What can hang from each mark
Q931: Q58
Q713: Q277
Q58: Q211 Q819 Q931
Q819: Q58 Q188 Q277
Q33: Q188
Q188: Q33 Q819
Q211: Q277
Q277: Q819 Q931

Known rows, with every way that one mark hangs from another
[Q58 Q211 [Q819 Q188] Q931]: [9,-7,-23,0,31,-7,-17,-8,45,-17,2,-24,34,-18,-1,31,-16]
[Q188 Q33 [Q819 Q58]]: [-24,13,-31,-20,25,14,-32,-5,-2,-22,-15,5,6,-3,2,16,5]
[Q33 [Q188 [Q819 [Q58 Q211] [Q277 Q931]]]]: [-18,-25,-40,36,29,-5,8,12,22,2,20,20,12,0,14,-22,-19]
[Q58 [Q211 [Q277 [Q819 [Q188 Q33]] Q931]]]: [1,-3,-7,18,-7,-4,-15,-13,-1,-13,20,30,8,-36,-45,-24,-24]
[Q713 [Q277 [Q931 [Q58 [Q819 Q188]]]]]: [29,2,-51,21,-12,-17,-26,31,2,-10,-18,-18,21,-4,-6,36,20]
[Q188 [Q819 Q277]]: [-15,-14,-12,13,32,5,-33,13,-7,8,26,-20,13,11,-10,4,17]
[Q277 [Q819 Q58]]: [3,15,-26,9,11,19,-20,14,10,-14,9,3,5,0,10,24,10]
[Q211 [Q277 [Q819 Q58 [Q188 Q33]] Q931]]: [16,6,-35,6,-34,-1,-22,-18,1,-38,7,25,5,-28,-21,7,-2]
[Q33 [Q188 [Q819 [Q58 [Q211 [Q277 Q931]]]]]]: [-31,-7,-41,12,16,9,2,23,16,-10,21,30,20,11,6,-28,-3]
[Q211 [Q277 [Q819 Q188] [Q931 Q58]]]: [35,6,-33,13,-37,-6,-39,15,2,-29,28,0,15,-10,-35,4,32]
[Q277 Q931]: [1,10,-1,18,18,13,-33,18,-11,-4,23,-7,20,16,-21,-9,6]
[Q713 [Q277 Q819]]: [-2,6,-8,29,22,6,-16,38,-21,16,-9,-5,5,16,-20,12,8]
[Q33 Q188]: [-19,31,15,1,33,12,-32,17,-12,0,12,-2,14,26,-5,-11,13]
[Q819 Q277]: [-5,-5,6,25,20,2,-35,7,-15,4,35,-22,9,8,-1,2,14]
[Q33 [Q188 [Q819 Q58 Q277]]]: [-19,-5,-31,10,25,1,-16,10,8,-7,12,0,8,15,21,4,13]
[Q931 Q58]: [6,22,-12,-2,11,5,-52,21,-9,-17,14,-23,13,12,-3,12,37]
[Q277 [Q931 [Q58 Q211]]]: [6,3,-20,24,15,-2,-27,23,3,-9,23,-3,16,-3,-11,-16,5]
[Q819 Q58 Q188 [Q277 Q931]]: [22,-16,-26,32,-15,-7,-21,-6,9,-11,29,-23,22,-22,3,14,-2]

Rows
[6,9,-27,0,-23,10,-24,6,11,-21,24,-6,16,-18,-1,26,19]  [Q211 [Q277 [Q819 Q58 Q188]]]
[-5,-9,-14,34,8,9,-8,21,3,-2,41,27,10,-2,-25,-28,-7]  [Q58 [Q211 [Q277 Q819 Q931]]]
[36,-10,-22,29,-20,-21,-43,3,-1,-15,31,-29,18,-15,-20,6,21]  [Q819 Q188 [Q277 [Q931 Q58]]]
[-2,2,-35,-3,-7,-5,-30,12,22,-22,25,-11,23,-27,13,23,22]  [Q931 [Q58 [Q211 Q277] [Q819 Q188]]]
[8,3,-17,24,-6,11,-26,21,-10,-13,36,20,8,15,-30,-13,16]  [Q211 [Q277 Q819 Q931]]
[30,-20,-29,11,11,-20,-31,-18,31,-24,12,-34,25,-7,1,44,6]  [Q58 [Q819 Q188 Q277] Q931]
[-6,-29,-43,17,40,-17,1,-4,38,-17,5,-2,17,8,18,-2,-11]  [Q33 [Q188 [Q819 [Q58 Q211 Q931] Q277]]]
[-45,2,-31,-4,25,12,-4,21,14,-9,19,17,18,8,19,-15,5]  [Q33 [Q188 [Q819 [Q58 [Q211 Q277]]]]]
[3,-5,-34,36,15,12,5,17,24,-7,17,22,9,-14,3,-3,-23]  [Q277 [Q819 [Q58 Q211]] Q931]
[-4,-10,-26,18,-15,3,-9,5,15,-12,35,-5,31,-28,0,-6,-10]  [Q819 [Q58 [Q211 [Q277 Q931]]] Q188]
[-1,-23,-21,28,22,0,-27,15,-5,5,28,-8,15,14,-23,-9,8]  [Q188 [Q819 [Q277 Q931]]]
[5,-22,-21,32,-3,-17,-8,-30,10,-13,13,3,10,-51,0,-5,-36]  [Q819 [Q58 Q211] [Q188 Q33] [Q277 Q931]]
[12,-2,-19,43,12,2,-10,40,-19,13,-5,8,7,18,-32,-1,-1]  [Q713 [Q277 Q819 Q931]]
[16,1,-41,14,3,-7,-21,12,32,-16,12,-6,25,-29,1,17,-2]  [Q277 [Q931 [Q58 Q211 [Q819 Q188]]]]
[-5,-11,-8,8,23,-4,-25,2,9,-19,29,-14,26,11,-13,-9,6]  [Q58 [Q211 Q277] Q931]
[18,3,-31,31,-1,-11,-33,41,-25,-4,-6,-15,13,21,-17,4,27]  [Q713 [Q277 [Q931 Q58]]]
[7,20,-19,-6,-4,5,-27,-21,7,-25,-12,6,3,-34,-8,27,-8]  [Q277 [Q819 Q58 [Q188 Q33]]]
[-4,-36,-47,8,34,-19,-12,-31,26,-29,-7,1,7,-16,7,8,-19]  [Q188 Q33 [Q819 [Q58 Q211 Q931] Q277]]
[0,-9,-27,-13,10,-16,-24,-33,25,-38,0,3,21,-26,-9,19,-13]  [Q58 [Q211 Q277] [Q819 [Q188 Q33]] Q931]
[-5,-17,-19,18,22,-6,-32,-10,-17,-8,10,12,2,2,-30,-16,-4]  [Q188 Q33 [Q819 [Q277 Q931]]]
